In the rows, zero is written as 128.
Known rows, with every step that occurs:
leva-zapapel-botuno: [137 118 114 126 117 152 101  99 132 102 153 129 129 137 135 118  71 122
 139 134 124 151 101 147 131 116 115 158 125 103 162 171 143 161 105 127
 123 150 164 123 178 103 105 122 185 141 170 138 115 134 104 112 144 155
 112 142 115]
gesesan-tonuve: [134 136 173 115 125 125 134 138 147 139 112 113 119 131 118 114 113 137
 145 146 118 139 127 129 130 136 122 119 134 125 151 122 118 122  87 130
 111 128 141 155 115 131 130 139 130 117 136 139 139 135 110 118 128 143
 181  84 137]
vina-botuno-zapapel-magu-mukon: [129 113 118 128 116 157  49 122 135 148 173 115 105 128 115 125  97 121
 124 117 144  48 108 144 131 111 174  93 132 162 146 156 100 131  94 110
 101 120 136 142 137  75  88  88 113 104 123 144  77 133 106 166 106  87
 113 168 107]
tonuve-gesesan-zapapel-kosog: [152  76 143 123 137 141 117 142 148 135 139 111 102  81 157 116 104 135
 146 123  99 121 134 120 147 104 129 176 104 117 118 139 104 114 129 147
 120 178 148 166 182 178 123 179 118  75 124 123 125 130 131 145 151 164
 166 139 138]
gesesan-zapapel: [122 100 123 125 126 120 140 132 150 141 146 105 115  89 135 128 113 124
 132 138 121 119 112 121 129 123 115 158 133 115 123 128 115 134 107 132
 120 110 140 117 173 127 117 129 138 112 157 125 124 119 132 129 149 134
 134 142 121]
tefufes-gesesan: [142 126 111 128 130 132 150 118 133 139 132 120 119 103 118 104  96 134
 129 126 128 148 131 127 127 121 116 141 144 110 112 108 141 116 118 145
 133 133 152 123 148 138 124 170 126 124 125 117 133 124 104 103 126 130
 145 134 123]
tefufes-gesesan-tonuve: [157 133 156 120 124 133 158 130 148 143 122 108 117 109 107  87  77 145
 141 141 121 153 123 126 127 123 114 132 149 115 137 100 140 116  89 143
 115 132 158 144 141 140 133 174 131 122 136 127 147 132  95 107 124 149
 189  96 130]
mukon-magu-vina-botuno-zapapel-kosog-zivet: [163 121 152 128 114 144  45 119 118 151 157 139 123 135 126 119 110 114
 125 109 156  68 152 170 163  67 128 124 124 165 123  73 123 141  70 109
  90  94 183 160 127 155  84 141 102  99  77 102 157 121  77 252 111 155
 142 135 169]
zapapel-kosog: [120 112 140 119 127 126 116 113 124 135 122 131 104 138 131 143 117 124
 139 128 111  87 147 124 150 116 121 146  98 142 144 112 142 136 109 142
 125 140 130 139 133 133 124 166 116 109  86 123 124 156 130 145 137 153
 122 111 139]
leva-zapapel-botuno-vina: [106 119 129 133 117 152  80  93 144 109 151 114 126 143 141 117  40 137
 122 138 130 147 102 150 127 129 152 178 124 108 172 162 157 193 126 109
 114 173 155 134 172 109 116 118 187 133 174 144 105 120  53 108 153 137
 104 141 136]
tasu-gesesan-zapapel-botuno-vina-magu: [110  87 131 118 129 165 118 131 151 124 135  65 131  79 123 121  71 152
 141 160 152 177 142 133 140 107 110 169 167 105 143 140  96 132 108 107
  81 114 167  59 207 108  97 129 163 130 113 123 105 120  43  90 184 130
 183 144 166]
mukon-magu-zapapel: [131 140 138 134 136 123 146  98 104 130 166 109 135 145 121 137 109 115
 130 117 139 144 137 111 122 109 102  87 128 119 113  84  81 134 131 127
  99 126 177 138 141 149 104 110  79 118 135 113 159 151  93 206 147 143
 164 153  96]
vina-botuno-zapapel-kosog-zivet: [136 102 124 113 107 145  13 125 146 155 126 121 103 109 128 122 127 106
 131  98 150  31 124 151 168  91 155  96 126 168 143 125 166 142  94 131
 112 110 162 159 123 112  93 150  88  95  76 139 122 137  95 183 100 141
  93 121 118]
magu-zapapel-leva: [141 121 147 121 127 128 134 101  96 139 131 111 130 132 133 130 105 115
 136 101 147 124 124 113 116 103  96 103 132 117 159 104 122 173  92 150
 129 152 173 132 145 135 113 117  83 154 124 119 119 152 123 151 150 120
 143 137 111]
magu-mukon: [151 120 159 144 114 147 135 138 104 123 132 125 132 132 111 131 135 126
 113 142 141 129 113 135 126 123 140 131 129 128 138 139 134 123 119 121
 125 137 134 151 123  99 119 116 184 124 128 148  95 136 133 152  89 133
 133 143 129]
zapapel-magu: [114 130 109 125 130 137 125 111 123 122 170 129 112 142 130 132  88 122
 132 135 122 126 142 136 126 129 124 139 127 130 146 128  71 149 122 135
 119 147 115 118 148 128 122 109  92 101 119 128 127 146 117 160 145  96
 155 132 128]
koro-tefufes-gesesan-zapapel-kosog: [108  92 128 123 113 152 129 119 133 138 129  81 120  78 129 107  61 118
 147 139 125 125 137 131 160 101  90 198 118 110 120  75 140 129  87 164
 118 131 138 126 211 162 125 190 112  82 110 128 121 161  99  93 158 143
 133 163 104]
kosog-zivet: [147 128 124 133 120 124  99 128 118 126 120 126 143 122 131  97 141 107
 126 116 155 138 116 155 126 115 126 131 156 127 134 111 139 140 119 132
 124 128 154 152 113 143 121 145 132 117  95 132 140 131 117 193  89 142
 138 114 143]
tefufes-gesesan-tasu: [129 125 129 136 143 137 156 101 134 127 149 117 115 106 127  93  87 146
 134 130 115 155 105 139 113 121 111 150 151 133 122 130 163 105 100 145
 123 148 175  75 179 121 146 175 129 143 152 101 124 125 148 107 153 139
 201 128 104]
mukon-magu-zapapel-gesesan-tasu: [139 129 130 138 166 134 141  82  99 101 178  95 133 145 126 142  80 128
 151 101 142 150 131 111 114 107 106 125 126 133 123  95  65 163  90 126
  85 143 188 100 174 147 124 146  76 108 153  93 152 149 121 198 170 150
 219 139 111]
tonuve-gesesan-tefufes: [165  96 158 128 136 161 104 152 142 124 143 124 117 110 157  82 117 151
 137 115 110 172 138 135 129 124 140 156 125 121 118 139 124  95 133 142
 111 206 130 182 178 163 143 165 123 112 141 121 132  97 146 118 110 129
 130 117 124]
magu-zapapel: [132 120 134 122 131 128 151 111 106 139 131 104 102 131 123 138 122 117
 123 120 138 124  98 112 127 123 105  86 131 119 137 110 135 145 143 144
 113 142 139 128 130 137 109 118  95 113 127 122 117 154 133 168 138 144
 125 144  97]
vina-magu: [104 126 102 118 137 148 152 126 129 139 133 119 139 110 109 114 111 143
 151 127 131 148 152 127 127 106 111 111 140 133 105 128  54 128 128 139
 116 109 127 124 138 126 118 117 108 134 100 132 131 133 123 118 147 119
 149 140 149]
vina-kosog: [115 116 136 117 138 137 124 138  96 135 124 121 123 130 125 179 137 139
 131 116 126 140  91 131 156 101 116 116 181 118 122 128 140 114 139 133
 129 103 124 136 137 125 122 135 116 151 109 135 128 141 105 132 127 124
 116 140 122]
tonuve-gesesan-tasu: [149 114 153 135 153 153 114 130 130 115 137 122 114 110 149  99 122 160
 132 123  99 170 112 131 116 130 139 148 123 138 112 179 122  98 137 131
 117 199 157 116 163 158 156 149 127 117 155 110 128  93 174 133 142 152
 213 128 126]
vina-botuno-zapapel-kosog: [124 111 124 111 117 148  28 127 148 164 126 115 100 118 128 137 111 124
 130 103 130  16 134 131 167  97 160  96 108 168 143 134 150 133  99 124
 105 119 139 137 133 107  99 141  90 108  95 128 113 137 100 140 122 130
  91 131 113]
zivet-kosog: [102  94 125 130 134 132 134 137 129 125 111 130 115 131 142 100 111 116
 118 111 148 144 135 115 140 113 129 118 182 137 130 137 163 129 137 125
 125 125 121 128 141 140 132 131 124 110 142 125 132 139 132 126 128 124
 126 139 124]
magu-vina-botuno: [155 123 144 116 114 156 117 137 131 149 144 138 112 130 125 116 106 160
 127 127 140  73 131 151 156  95 129 152 130 150 130 124 147 147 115 103
 117 107 141 127 134 128 109 103 159 130 119 115 120 109 134 156 119 117
 113 137 170]
leva-zapapel: [120 125 122 132 117 136 124 115 141 111 149 134 123 135 131 121  86 130
 120 133 117 119 105 147 130 117 121 146 124 109 137 140 154 172 106 131
 117 138 129 140 162 110 113 123 136 127 170 126 130 113 119 117 129 143
  98 141 104]
tasu-gesesan-zapapel-magu-mukon: [134  84 144 127 121 147 138 139 122 118 164  85 116  94 114 138 105 132
 131 163 143 136 130 144 124 121 109 160 167  95 139 130 103 118  76 119
  93 115 144  81 198  83  95 121 155 101 107 123  89 134 104 146 129 109
 184 157 132]
tasu-gesesan: [137 112 134 120 116 144 129 153 128 122 111 102 136 112 123 134 145 144
 131 152 151 147 148 140 142 123 118 127 162 105 123 116 156 113 105 113
 108 118 130  75 137 116 117 141 123 143  88 111 129 108 105  97 125 130
 162 113 139]
zivet-kosog-zapapel: [108  95 119 145 153 113 119 130 129 109 138 118 102 119 138  98  91 109
 128 107 149 145 120 112 125 103 131 110 200 128 132 126 120 174 134 120
 108 120 131 142 129 142 120 132 126  97 138 126 118 141 130 116 140 122
 128 132  95]
koro-tefufes-gesesan: [113 122 113 136 115 156 122 125 113 123 119  93 150 107 126 103  83 124
 138 134 142 156 140 133 138 115 108 171 136 109 113  78 136 110 116 149
 129 138 122 127 167 159 136 160 122 112 118 131 129 148 101  85 130 118
 132 162 116]
tonuve-gesesan-zapapel-botuno-vina-kosog-zivet: [154  74 147 126 140 164  60 133 129 116 132  92 120  89 164 116  88 137
 124 110 133 191  72 150 142 102 141 180 182 108 137 166 127 133 151 135
 117 180 182 180 178 173 108 161 166  96 123 143 114 115  58 176 138 145
 165 130 150]

Rows:
[103 121 117 119 142 127  65 116 140 136 168 127 103 136 127 129 105 102
 118 127 126 116 111 143 119 120 149 103 133 134 146 114  85 130 101 139
 114 125 114 125 137 119 113 100  65  96 129 123 108 138 105 144 142 103
 127 149 102]  botuno-zapapel-magu
[121 118 132 135 127 162 157 133 104 133 132 115 139 113 101 118 113 137
 137 137 137 148 130 134 131 103 123 108 136 130 120 147  53 127 113 128
 115 118 133 142 130  95 106 107 162 138 109 152  97 135 129 144 114 125
 153 157 154]  vina-magu-mukon
[168 140 143 130 119 142 121 126 119 146 177 138 143 143 130 122  99 153
 130 125 146 100 159 142 147  85 119 147 126 157 104 100  89 139 113  85
  95 101 170 127 142 141 101 100 138 129 129 104 156 104 101 204 130 123
 158 150 182]  mukon-magu-vina-botuno
[137 113 114 118 146 134  65 116 144 114 129 119 125 123 121 136 124 119
 140  99 154 115 108 138 128 122 157 124 124 123 141 111 107 144  86 148
 122 121 118 135 135 135 125 154  90  91 138 118 114 127 116 111 137 128
 107 133 125]  botuno-zapapel-gesesan
[123  99 138 127 115 141  91 108 125 117 139 138 113 125 137 115  84 105
 130 116 132  90 117 170 151 100 115 164 121 122 159 106 174 175  82 150
 119 149 154 164 150 123 112 177 129  99  99 127 141 136 105 180 106 167
 105 117 123]  leva-zapapel-kosog-zivet
[103 124 112 118 143 164  99  98 128 131 132 109 137 124 121 107  52 143
 130 137 140 173 129 126 123 121 144 146 133 142 154 151  74 157 146 114
 103 162 153 115 146 123 119 114 161 132 122 143  99 130  52 118 178 130
 144 137 171]  zapapel-botuno-vina-magu
[106 118 162 136 145 135  76 116 103 160 143 103 118 121 130 155  84 136
 128  97 131 131  89 127 110  93 150 145 184 120 150 117 100 225 123 116
 117 147 133 152 118 128 125 147  99 166 106 132  98 125  44 104 173  91
 130 120 135]  botuno-vina-kosog-zapapel-leva
[147 127 176 108 119 137 133 154 140 123 100  87 132 117 109 120 135 151
 149 161 141 153 146 137 141 127 111 121 161 103 148 118 144 105  74 118
  95 117 144  99 128 118 120 148 131 143 101 121 134 121  91  97 126 146
 203  84 147]  tasu-gesesan-tonuve
[135 118 110 122 139 162  41 110 146 132 151 100 112 107 129 122 102 151
 157  91 146  52 111 140 138 106 174 115 127 167 139 150 127 148  73 115
 103 107 160  93 164 100 123 150  99 116 160 121 108 122 130 111 142 128
 149 130 110]  vina-botuno-zapapel-gesesan-tasu
[142  90 123 132 140 141 128 137 141 126 178 109 100  88 156 105  86 138
 141 125 103 148 131 132 120 120 128 171 128 110 121 148  55 124 133 145
 118 180 138 157 192 161 123 132 100  68 145 120 127 116 134 151 149 115
 185 150 127]  tonuve-gesesan-zapapel-magu
[133 124 131 144 152 134  82 104 130 113 166 102 106 122 136 116  68 119
 116 131 138 156 101 133  98 130 159 139 143 122 164 140  90 200 131  98
 108 169 155 139 128 129 115 131 172 112 131 141  85 134  67 104 173 129
 126 117 123]  kosog-zapapel-botuno-vina
[139 115 147 131 146 144  83  93  71 119 162  93 138 155 121 146  77 102
 119 110 172 186  86 132 125  93 112 101 181 121 143  88 104 165 144 121
  93 145 212 150 144 154  89 122 112 117  98 128 144 158  14 252 142 149
 165 148 136]  mukon-magu-zapapel-botuno-vina-kosog-zivet
[141  94 119 127 132 133 116 115 147 114 156 105 122 101 145 131  85 117
 144 144 129 156  98 131 120 126 105 165 136 111 152 159 114 124  99 128
 116 128 177 102 193 124 104 127 184 116 161 137 108 135 116 129 160 151
 145 141 131]  gesesan-zapapel-botuno
[116 109 136 121 139 162  76 119 104 121 132 109 119 152 137 157  77 139
 116 123 138 164  79 137 148 113 148 146 162 122 160 153 136 157 159 116
 113 157 151 128 146 118 118 125 172 146 122 148  99 142  45 124 156 132
 119 135 151]  zapapel-botuno-vina-kosog
[129 118 137 111 128 136  70 119 130 141 167 140  85 141 120 126 115 112
 101 137 137 119 109 161 129 111 130 130 131 136 147  87 101 125  87 141
 112 122 113 136 131 139 109  92  93  94 129 101 109 120 122 160 142  99
 120 161 131]  botuno-zapapel-magu-vina
[150  92 111 120 115 151 146 112 147 158 199 113  88  83 124  95  30 145
 138 126 128  83 125 151 142  91  94 191 147 124 126 107  94 148  83 132
 107 115 167 107 220 130  97 145 132  90 148 104 116 131 103 153 148  95
 152 164 144]  tefufes-gesesan-zapapel-magu-vina-botuno
[114  84 104 139 169 125 118 129 125  91 143 111 114 110 142 102  84 113
 154  88 162 138 123 118 128 108 138 137 193 122 135 127  87 202 102 118
 119 127 121 143 146 136 125 167 117  74 138 118 119 148 135  99 151 128
 135 117 119]  zivet-kosog-zapapel-gesesan
[139 119 130 152 146 131 124 115 105 111 196 120  97 130 121 129  93 104
 127 136 135 125 109 143  94 110 140 126 146 117 148 132  31 187 103 114
 107 137 126 153 132 108 102 111 137  91 123 137  72 156 134 161 137 106
 148 143  97]  kosog-zapapel-magu-mukon
[126  97 109 145 151 122 108 122 122  91 143 116 109 119 145  97  76 103
 128 111 156 174 111 120 133 112 124 116 201 126 151 164 115 168 125 114
 115 140 158 135 143 136 110 131 166  93 137 135 106 150 130 118 158 135
 133 129 110]  zivet-kosog-zapapel-botuno
[145  87 126 141 121 146 170 101 131 139 188 102 103  87 113 107  44 117
 129 143 118 132 111 136 109 112 109 177 152 107 124 119  83 122  89 146
 114 136 152 125 210 112 101 152 141  86 149 126 100 158 109 151 127 117
 173 159 111]  tefufes-gesesan-zapapel-magu-mukon
[151 111 125 122 139 138 128  92  99 109 137 103 112 143 129 134  95 108
 126 128 145 161  98 112 131 128  98  94 135 112 163 140 119 139 130 141
 120 152 181 116 157 127  99 113 145 119 135 132 108 165 120 162 153 152
 129 137  99]  magu-zapapel-botuno
[130 102 146 117 139 146  89  95  82 124 129  85 110 142 134 147  84 107
 105 106 162 167  50 139 144 109 113 104 185 117 167 116 159 173 148 134
 107 154 174 150 144 139 103 132 139 120  98 137 105 160  44 204 140 149
 118 141 122]  magu-zapapel-botuno-vina-kosog-zivet
[126  91 122 127 129 137 122 105 151 140 156  86 116  88 129  97  26 133
 126 138 130 162 101 130 118 122 126 193 145 110 140 124 139 133 124 131
 118 149 185 107 207 133 114 167 171 114 164 131 104 131  60 106 173 138
 157 148 132]  tefufes-gesesan-zapapel-botuno-vina
[147  96 144 119 129 132 118 100  94 129 120 108  99 125 128 129 124  89
 123 106 143  98 106 129 149 112  92 100 126 128 153  79 158 156 113 167
 113 145 169 163 131 149 105 164  90  81  66 120 130 180 119 231 115 169
 115 118 107]  magu-zapapel-kosog-zivet
[123  87 112 134 146 136 115 128 123 126 183 126  80 121 141  87  54 127
 127 108 152  93 129 135 132  81 124 131 200 151 148 140  76 202 106 102
  99 116 129 130 138 138 104 102 117  71 124 108 105 140 126 153 152  85
 128 148 127]  zivet-kosog-zapapel-magu-vina-botuno
[158 119 133 109 123 151  48 130 159 144 120  93 116 117 118 118  91 147
 162  99 156  60 113 139 150 110 168 100 126 151 156 128 104 153  62 115
 104 104 150 157 129 120 107 149  96 102 145 139 116 116  89 114 124 127
 141 105 133]  vina-botuno-zapapel-gesesan-tonuve
[131  97 113 116 170 170 158 111 104 119 150  86 113 106 122 112  73 136
 177  94 149 146 127 114 129 101  83 113 136 114 133  97  40 163  94 163
  91 138 134 140 191 135 116 157  77 106 128 117 128 155 132 146 152 137
 131 143 119]  vina-magu-zapapel-gesesan-tefufes
[145 129 161 132 135 134 132 135  84 135 163 144 133 158 121 168 118 140
 120 126 133 161 120 150 153  75  96 152 162 126 102  72 101 124 115 114
 100  97 163 144 131 158 106 113 118 145 109 101 159 120  90 200 135 137
 168 155 168]  mukon-magu-vina-kosog
[166 139 155 129 123 129  64 118 123 170 167 136 151 143 130 123 108 138
 139 100 158  78 171 152 139  75 127 128 128 154 122  87  83 156  62  97
  98 104 189 141 142 144  94  99  99 153 122 103 140  98  87 196 141 108
 157 155 176]  mukon-magu-vina-botuno-zapapel-leva
[155  96 141 128 132 143 118 148 148 119 133 106 118  81 153 103 114 144
 132 130 109 159 123 124 128 117 131 161 124 110 105 150  98 115 139 135
 118 170 145 161 176 164 123 145 134  89 152 126 125 104 137 129 141 137
 175 142 127]  tonuve-gesesan-zapapel
[ 97 115 150 136 152 137 100 132 108 151 140  96 101 127 121 156  94 136
 109 111 127 134  75 135 125 107 166 131 186 123 137 104 111 199 156 105
 117 136 106 160 121 129 123 141 114 136 112 127 104 133  46 115 162 108
 108 128 118]  botuno-vina-kosog-zapapel
[135 105 143 127 125 115 124 117 143 146 142 107 135  88 143 126  95 131
 155 115 131 121 137 126 114 101 101 172 134 119 147 131 103 160  64 140
 126 120 168 118 192 128 114 129 118 152 147 127 119 130 130 125 161 105
 152 131 136]  gesesan-zapapel-leva
[119 121 120 115 148 142 155  91 101 155 130 103 136 110 117 117  94 131
 160 105 146 140 145 112 120  86  76  87 137 119 137 113  43 172  96 159
 114 131 167 123 150 136 103 112  69 152 102 125 125 144 119 144 167 122
 167 143 123]  vina-magu-zapapel-leva
[138 115 134 140 123 142 129 117  97 119 175 130 110 144 121 135  90 114
 119 148 129 125 116 137 118 128 132 138 128 132 144 146  68 138 109 126
 124 141 120 140 140  96 120  97 143  95 120 139  85 152 125 180 107  96
 151 153 135]  zapapel-magu-mukon
